Each row comes from the steps of one path. Every step used is in the known rows, and no mark comes twice. Write the path behind each row, first mark first.
Known rows
z-v: 1,1,1,16,1,0,6,-6,-9,-7,-5,8,7,-6,10,1,1,-4,4,11,-7,1,3,-6,2,8,7,-1,6,5,-7,-9,4,6,5,0,-5,-6,3,4,-2,0,0,-4,3,8,-2,-8
v-l-q: -3,0,20,18,-7,-5,-2,-2,-13,7,-23,4,-15,0,0,3,3,6,10,7,8,-7,4,14,1,4,13,0,-20,-2,0,4,0,21,12,12,-2,-1,10,-18,3,4,-8,-10,25,3,8,13
e-z-v: 3,1,-3,19,-4,-1,4,-5,-13,-8,-4,-10,23,-5,17,7,4,-11,1,5,-7,0,8,-12,-10,14,4,0,19,-2,-1,-10,3,2,0,-7,-5,-3,8,-2,1,1,-6,0,4,6,-4,-14
w-l-e: -14,-1,-10,2,23,-4,-8,-2,9,13,-18,-3,-3,-9,3,-17,8,-2,-2,-2,16,-3,-12,-2,-5,-7,8,-6,8,-8,-7,3,8,8,2,-3,4,0,14,-24,-2,0,-10,0,-8,3,5,2
b-c-v-l-w: 7,-7,16,27,-4,-7,6,-7,-4,29,7,7,14,3,15,9,11,-14,6,20,0,12,6,-2,-9,24,25,20,-16,1,-6,-9,1,-24,16,-18,-7,-9,19,-1,0,-15,11,-24,-2,-6,1,12
l-w-z: 4,8,1,3,-16,-9,-3,-3,15,6,12,13,11,-1,2,-9,1,4,-9,2,0,-2,5,16,-18,-10,3,6,7,4,-4,-5,-1,-27,-6,-2,2,2,-12,-1,-8,-4,16,-6,1,-6,5,3
q-l: -11,5,3,4,-12,-4,-2,-4,-6,-3,-10,-2,-14,5,4,0,-5,-8,-2,4,-2,14,-5,7,5,8,-1,3,-14,-17,3,1,0,8,7,-5,-3,-2,4,-1,-2,2,-9,-3,-16,5,0,-16
q-l-w-z-p: 2,12,-6,13,-22,-10,-5,-1,10,2,5,25,-7,3,-1,-10,-12,-5,-6,4,-4,8,-1,20,-12,-7,-8,12,4,-8,-3,-5,3,-32,-7,-7,4,-2,21,0,-8,-6,-4,-6,-17,-1,4,-11
b-c-v-z-w-l: 12,-28,18,7,35,-7,8,-6,6,28,8,13,0,2,13,-14,-2,-33,11,8,4,-1,-7,-10,-25,17,8,6,4,1,0,-12,9,-39,4,-18,3,-1,44,-16,6,-11,-6,-12,4,0,-20,-1
c-b: -9,13,5,-9,13,-6,-5,-5,1,-1,-1,-3,1,5,4,6,-5,-14,-5,-1,6,-2,1,-16,-3,2,2,2,1,-3,-15,-3,-3,6,-6,-4,4,-4,8,5,-1,-5,2,1,-9,1,1,4
p-z: 14,11,12,14,-7,-3,-5,-6,2,2,2,14,-4,5,-1,3,2,-15,12,0,1,-1,1,-2,-17,5,-5,0,1,11,6,-1,-4,1,-4,0,0,4,2,-2,-3,2,-9,1,3,-1,-7,-4
b-c-v-l-e: -5,-13,3,25,-4,-3,-1,-2,-14,36,-20,10,7,-4,20,6,13,-18,12,15,9,17,8,-4,-9,25,17,18,-18,-1,-4,-5,7,10,22,-17,-8,-4,25,-24,0,-9,-12,-18,-8,-7,5,10
c-v-z-e-l-w: 3,-18,35,4,18,-13,-12,0,-7,22,-3,-3,27,-4,-6,15,-5,-2,7,-8,1,-12,-6,-10,-16,16,3,1,-2,16,-26,-21,1,-10,15,-19,-4,-7,15,-3,-1,-3,1,-16,13,-4,5,-8
v-z-p: 15,-11,13,2,13,-3,-4,6,-4,0,1,30,9,3,-15,-3,-12,-16,14,-7,-2,-5,-3,-2,-6,-12,-11,1,3,9,1,-5,4,-15,-6,2,3,4,41,-5,5,-4,-20,-1,7,-6,-2,-2
l-w-z-e: 3,4,12,-2,-6,-9,-6,2,18,3,3,0,5,-12,-1,-7,6,7,-7,-6,-1,-1,9,11,-23,-5,3,10,0,9,-13,0,3,-4,-1,-7,2,1,-30,-1,-9,1,10,-10,16,-10,7,1
w-z-q: -7,-4,-9,-7,-29,-3,-4,4,3,1,-6,20,7,-3,7,-13,-11,-5,3,0,-5,3,11,20,-17,-16,-10,-2,1,2,-3,-5,0,28,-3,11,5,8,-14,-10,-6,6,-7,7,-10,-1,1,3
z-v-l-w: 12,7,14,35,-10,-7,10,-13,-8,-3,2,3,22,-3,9,9,11,4,4,22,-8,4,2,3,-2,6,28,10,-9,3,-8,-7,4,-16,15,0,-8,-15,15,9,-3,-4,11,-13,1,7,7,6
v-z: 7,-12,18,-5,11,-5,-4,1,-4,1,1,17,11,0,-4,0,-6,-16,8,-6,-1,-2,0,-1,-6,-4,0,0,-6,5,2,-2,-1,-2,0,4,3,6,14,-6,5,2,-9,-1,6,-5,-2,-3
e-l: -6,0,3,-2,3,1,-1,-2,-10,-3,-5,-1,11,3,-12,12,-6,6,0,6,0,-9,-10,6,0,8,2,-14,15,-2,3,-8,3,-3,13,-13,2,-4,10,-1,2,-2,-7,2,1,6,5,-11
w-l-e-z: -11,0,-12,4,18,-4,-13,0,5,11,-17,-22,15,-8,9,-13,10,-7,-3,-8,19,-4,-7,-6,-19,4,3,-4,16,-17,-1,3,11,5,-1,-9,1,2,17,-31,3,2,-18,5,-7,1,1,-5
b-c-v-l-w-z: 5,-10,14,29,-19,-12,6,-3,-1,30,8,25,12,-1,17,-5,3,-10,5,18,0,13,10,12,-23,16,19,18,-7,5,-2,-10,2,-30,13,-17,-2,0,11,-9,-5,-16,6,-22,4,-8,5,8
w-z-e: -3,-5,7,-5,-8,-3,-6,8,6,-1,-7,6,-8,-14,-3,-13,-2,4,-1,-8,1,5,8,12,-19,-7,-1,5,2,6,-6,1,7,19,3,-1,1,7,-28,-8,-9,6,-11,-2,23,-7,7,-7
q-l-e-z: -14,8,-14,4,-12,-4,-15,-1,-8,7,-24,-24,7,1,15,7,6,-13,-1,-5,7,14,4,-3,-7,20,-3,11,-11,-26,1,3,5,19,4,-13,-2,-2,13,-28,-1,6,-18,0,-27,1,3,-17
c-v-l-e-z: -5,-15,-6,29,-13,-8,-9,1,-18,31,-22,-21,26,-2,18,7,9,1,7,-6,15,4,8,-12,-12,12,11,9,-10,-8,-3,-7,4,6,17,-6,-10,0,30,-25,1,-5,-19,-6,-6,1,11,-2
v-z-w-l-e: 8,-14,1,-2,35,-6,-4,-8,15,15,-11,0,8,-4,-2,-11,4,-12,5,-5,15,-8,-11,-2,-18,-7,10,0,-2,-6,-1,-1,12,-20,0,-4,6,-1,39,-30,1,3,-10,2,-3,2,-5,3
c-v-l-q: -7,-12,21,31,-12,-9,0,-3,-20,27,-23,2,-14,2,10,0,-1,4,13,5,10,-11,5,2,3,9,8,1,-18,4,-7,-6,-2,16,13,12,-7,-1,17,-15,3,-4,-7,-15,23,4,3,9
z-p-l: 15,3,0,-2,2,0,2,4,-2,2,2,14,-8,6,-1,4,-12,7,16,-4,5,-17,-3,3,-4,-5,3,-7,1,-2,3,-7,8,-11,-3,-1,-2,-1,36,6,3,-2,-24,4,4,4,10,12
e-z-q: -2,0,-9,-5,-19,0,-10,0,-7,-2,-8,-17,24,4,9,7,-2,-9,5,-6,-5,-3,12,0,-12,3,-10,1,2,-6,-4,-5,4,31,-2,2,0,4,0,-9,5,8,-7,8,-12,1,-5,4
e-z: 2,0,-3,-1,-4,-2,-7,1,-6,-4,1,-20,19,3,2,5,1,-2,0,-8,1,-1,6,-5,-9,7,-4,1,11,-7,4,0,1,-5,-3,-8,0,1,2,-6,3,1,-9,2,2,0,-2,-5
p-z-v-c-b: 15,25,5,19,4,-6,-1,-19,-9,2,-1,28,6,7,15,12,7,-54,11,4,2,-5,6,-22,-25,16,11,14,9,14,-18,-16,2,15,-2,-13,-2,-11,37,8,-2,-7,-15,-6,9,5,-24,-2
v-l: 3,-4,8,17,-7,-2,4,-2,-10,-1,-4,1,6,1,-3,1,3,9,9,6,3,5,-1,7,2,-2,17,5,-15,-4,5,3,3,0,16,3,-1,-3,12,0,2,0,-10,-4,9,4,9,5
w-l: -7,-3,0,5,22,-3,0,-3,9,1,-4,0,-5,-3,-2,-18,-1,0,-1,3,10,-4,-15,2,-2,-7,6,-9,11,-8,2,1,7,-7,2,0,8,0,9,-5,2,0,-5,2,4,7,-4,-1
z-v-c: 10,4,-13,12,-5,4,7,-6,-9,0,1,17,10,-3,10,4,11,-18,6,5,-7,1,5,-3,-3,7,14,16,12,6,-3,-12,8,10,7,-13,-8,-8,28,2,2,-5,-6,-11,12,6,-21,-3
c-v-l: 0,-15,5,30,-11,-8,5,-2,-18,20,-6,-1,6,1,10,-1,-2,7,11,7,3,3,0,-4,3,3,13,7,-13,2,-3,-10,2,-3,16,3,-8,-2,20,3,1,-6,-10,-9,4,4,10,0
p-z-w-l-q: 12,7,19,18,15,-8,-3,-14,13,15,-13,0,-30,5,-2,-11,0,-15,5,3,13,-26,-7,6,-25,5,3,-12,4,8,1,-1,4,-10,-9,7,8,-2,18,-25,0,3,-5,1,26,9,-21,9

Which path is each row?
14,-18,12,-2,33,-7,2,-6,11,4,5,1,3,0,-4,-14,-4,-9,5,0,5,-11,-14,4,-16,-9,9,-5,2,-4,6,-4,10,-35,-3,0,7,1,33,-12,4,3,-6,2,9,5,-9,-2 : v-z-w-l
0,-1,-1,20,-16,-5,4,0,-6,-8,-3,26,5,-10,13,-13,-4,-6,-1,11,-8,6,8,9,-13,-2,5,-1,19,7,-4,-11,3,3,2,2,0,2,-5,-4,-7,2,-4,0,6,3,1,-16 : w-z-v
-1,14,-10,-13,8,-1,-1,-7,1,6,2,8,5,6,4,8,4,-29,-1,-7,7,-6,1,-14,-11,3,10,17,3,-5,-15,-4,1,8,0,-13,5,-9,30,3,5,-11,-3,-7,4,-3,-13,6 : v-c-b
6,-15,28,-12,17,-4,-10,4,1,-2,-7,5,6,-9,-10,0,0,-12,11,-14,-2,3,3,-2,-13,2,0,4,-10,8,-9,2,4,20,5,2,0,4,-6,-5,1,8,-13,-5,22,-9,4,-7 : v-z-e
12,0,-19,0,-1,-1,-6,-2,6,14,-7,-37,20,1,8,11,12,-3,-4,-10,8,-7,8,-6,-20,13,3,10,3,-8,2,1,8,-17,0,-13,-5,-6,21,-28,-1,2,-2,5,-12,0,-6,0 : l-e-z-w
1,7,3,2,4,-3,-3,-7,2,4,6,-6,19,6,-10,18,1,11,-6,9,-4,-15,-10,8,-4,8,7,-5,11,1,-6,-9,0,-25,9,-17,3,-9,6,1,0,-5,14,-4,-6,3,3,-1 : e-l-w
-11,-2,3,-9,-13,-8,-20,-2,-8,7,-34,14,9,-2,9,2,-5,-29,13,-2,1,17,3,8,-5,5,-8,6,-29,-14,-10,-4,6,49,7,5,-2,3,18,-28,3,13,-18,0,-40,-2,1,-6 : v-z-q-l-e
-13,1,13,5,21,-6,-6,-3,6,8,-17,3,-23,-5,1,-18,1,-1,1,2,15,-17,-10,7,-2,-3,2,-14,4,-3,-7,2,2,13,-5,9,7,1,4,-23,5,4,-4,-2,23,3,-7,6 : w-l-q
5,-11,12,-12,-6,-3,-8,0,-5,1,-10,19,19,3,1,-1,-8,-21,13,-3,-6,0,6,3,-8,-7,-9,0,-14,6,-6,-9,1,27,-1,12,2,7,9,-9,5,10,-7,3,-8,-4,-4,6 : v-z-q
5,-2,9,33,-8,-4,7,-9,-20,-6,-8,9,11,-6,10,4,4,3,14,18,-7,8,3,3,1,5,23,3,-8,0,0,-8,4,7,20,4,-6,-10,17,4,-1,0,-9,-7,8,11,7,-3 : z-v-l
-5,-9,16,6,-18,-15,-9,-6,-6,22,-7,10,16,9,19,1,-12,-26,9,1,-9,6,4,-3,-8,8,-7,10,-28,-3,-20,-20,-2,8,2,4,-6,-2,19,-2,1,-1,8,-11,-35,-2,-4,-3 : c-v-z-q-l-w
0,5,15,-4,9,-3,-9,-1,3,0,-3,-18,15,-5,-14,17,5,13,-5,0,0,-12,-6,5,-11,13,8,-1,2,5,-18,-6,4,-2,14,-21,-2,-11,-11,1,-3,-1,6,-11,12,0,7,-2 : z-e-l-w
-11,3,15,0,2,-2,-6,-2,-13,6,-22,5,-8,1,-9,16,-6,3,1,5,5,-22,-6,12,0,13,-3,-15,8,1,-5,-5,-1,17,9,-6,1,-4,6,-20,2,1,-9,-2,18,5,0,-1 : e-l-q
-5,12,2,9,-27,-10,-4,-4,9,2,2,11,-3,3,8,-9,-4,-2,-10,6,-4,12,0,21,-13,0,1,10,-8,-12,2,-5,-1,-22,-1,-9,1,-2,-10,-2,-8,-2,8,-6,-17,-1,4,-13 : q-l-w-z
-5,15,6,6,-9,-7,-2,-8,6,2,0,-8,-3,8,6,5,3,-5,-8,7,-3,10,-4,5,0,10,5,11,-14,-15,-6,-1,-1,-13,4,-12,-2,-10,1,3,-2,-2,13,-10,-24,3,2,-6 : q-l-w
5,-2,-11,8,-13,-2,-1,6,5,1,2,32,-6,-3,-8,-18,-13,-2,2,-3,-1,-1,3,12,-11,-16,-13,1,20,7,1,-5,5,-16,-8,2,5,7,14,-6,-4,-5,-18,4,7,-4,1,-5 : w-z-p
-15,-1,-18,-4,5,-5,-18,-1,3,8,-27,-20,21,-5,12,-13,7,-10,2,-6,14,-7,1,1,-16,-3,-3,-8,9,-16,-12,-1,12,34,0,-1,4,3,11,-35,3,10,-16,8,-20,2,-3,7 : w-l-e-z-q
1,1,18,35,-11,-7,-1,-8,-26,-2,-24,-6,9,-5,15,9,8,-3,10,10,3,-7,13,3,-8,18,16,0,-1,-2,-1,-4,5,23,11,6,-8,-6,14,-19,4,5,-17,-11,28,10,-4,-3 : e-z-v-l-q
11,8,7,-4,-18,-12,5,1,14,8,11,12,3,1,8,-1,-4,12,1,0,5,-18,2,18,-23,-5,14,-5,-1,-5,1,-8,-1,-28,-7,-5,2,0,0,2,-5,-1,5,-4,3,-1,17,14 : p-l-w-z
6,-2,5,34,-11,-5,3,-6,-24,-8,-8,-12,29,-4,13,10,6,-1,9,11,-4,5,7,-4,-8,13,21,5,4,-7,3,-8,6,1,14,0,-9,-6,19,-2,2,3,-19,-4,13,8,3,-11 : e-z-v-l
-7,-18,19,-1,-11,-6,-6,-3,-15,18,-13,28,1,5,24,1,-13,-51,18,12,-12,24,8,0,-10,25,-8,11,-28,-6,-7,-16,4,33,9,-9,-2,1,21,-14,4,-2,-13,-13,-30,-5,-14,-11 : b-c-v-z-q-l
-1,1,0,33,-7,-4,1,-7,-18,6,-25,5,14,-13,14,5,12,1,11,14,4,10,5,2,-1,9,27,8,-10,-1,-6,-6,8,22,22,2,-9,-11,24,-16,-5,2,-15,-8,-1,8,11,2 : z-v-l-e
-5,-10,25,25,-5,-7,1,-4,-17,31,-19,16,-15,-1,19,4,4,-18,15,17,8,3,10,3,-6,27,13,10,-16,3,-3,-6,2,15,16,-4,-6,-3,17,-23,5,-10,-9,-21,22,-2,-4,11 : b-c-v-l-q
22,10,-2,0,-2,-7,-2,1,5,7,13,-10,19,12,0,14,-2,9,9,-6,8,-25,1,-2,-17,2,6,0,9,-8,-1,-9,6,-38,-12,-13,-3,-7,35,4,3,-4,-10,-2,1,0,7,12 : e-z-p-l-w
7,-6,-7,3,23,-3,8,-8,16,6,5,-16,-9,0,-1,-14,0,6,-5,5,7,-11,-13,2,-10,-5,9,-7,8,-8,0,-1,10,-31,2,-4,7,-6,21,-5,0,-3,1,6,3,8,-7,3 : z-w-l
-5,-15,-2,28,-8,-8,-2,-1,-15,33,-24,-4,10,-5,13,1,7,5,10,2,13,3,3,-6,0,5,14,9,-16,0,-10,-7,2,10,22,0,-11,-3,27,-17,-3,-5,-13,-10,-7,3,14,4 : c-v-l-e
-12,0,26,-7,11,-2,-11,0,-9,2,-31,-9,-14,-8,-12,14,-2,5,4,-3,5,-21,-2,10,-9,17,-3,-8,1,5,-15,-3,7,40,14,-5,0,-6,-12,-21,1,6,-13,-6,38,1,4,-4 : z-e-l-q
0,3,-14,-17,-18,-1,-12,3,-5,11,-25,-20,22,2,21,13,2,-3,13,-9,11,-15,12,2,-17,9,2,-9,-11,-14,-6,-6,9,41,0,-2,-6,1,15,-26,4,10,-23,7,-23,3,13,16 : p-l-e-z-q
3,1,-20,7,1,1,-14,4,-3,10,-14,-9,17,-3,-2,5,5,-8,3,-15,11,-1,6,-9,-11,1,-12,6,13,-4,-5,0,10,-1,-5,-10,-2,-1,36,-24,1,-2,-23,3,-9,-6,0,-1 : l-e-z-p
2,-15,-14,36,-11,-7,-9,4,-19,33,-21,-9,23,0,8,6,1,0,14,-7,13,-1,8,-13,-10,7,3,13,-1,-3,-6,-9,9,-5,11,-6,-9,-1,56,-23,2,-8,-31,-7,-6,-2,12,1 : c-v-l-e-z-p
14,-2,-12,0,-2,0,3,-4,3,4,8,-33,15,6,2,9,4,2,-3,-4,0,-8,6,-5,-19,10,1,5,7,-6,7,-3,6,-31,-3,-11,-1,-4,17,-8,1,-1,-1,6,1,4,-6,-2 : e-z-w
14,11,-12,15,-21,-4,8,-7,6,6,13,32,19,-5,13,-3,10,-17,-4,8,-8,-3,11,11,-21,-1,16,21,17,8,-7,-15,3,-17,-3,-15,-2,-7,13,1,-6,-9,10,-17,13,0,-16,1 : l-w-z-v-c
28,6,4,15,-7,-3,2,-13,8,7,8,-3,-7,9,0,7,2,-12,7,3,-1,-8,3,-2,-22,9,1,5,-5,12,9,-3,2,-26,-5,-3,3,-3,15,-2,-6,0,-2,6,0,3,-13,0 : p-z-w
-9,15,-1,0,-26,-6,-7,-7,3,2,-6,-5,5,8,12,4,-2,-9,-2,9,-8,9,4,11,0,5,-3,8,-22,-14,-13,-5,1,19,2,0,1,-8,-7,3,-1,5,15,-5,-39,3,-1,3 : z-q-l-w
-15,4,-5,-1,-42,-6,-6,0,-3,-5,-15,17,-9,1,13,-14,-14,-12,2,6,-7,15,6,24,-13,-7,-12,1,-12,-12,-1,-6,3,37,2,7,3,5,-11,-11,-5,9,-13,6,-29,3,1,-11 : w-z-q-l
0,5,5,3,-14,-9,-4,-2,5,4,6,11,20,1,-8,4,-6,11,-10,7,-3,-13,-6,21,-18,1,1,-5,21,3,-4,-10,-1,-28,6,-15,5,-2,-1,-5,-5,-3,7,-3,1,0,8,-7 : e-l-w-z
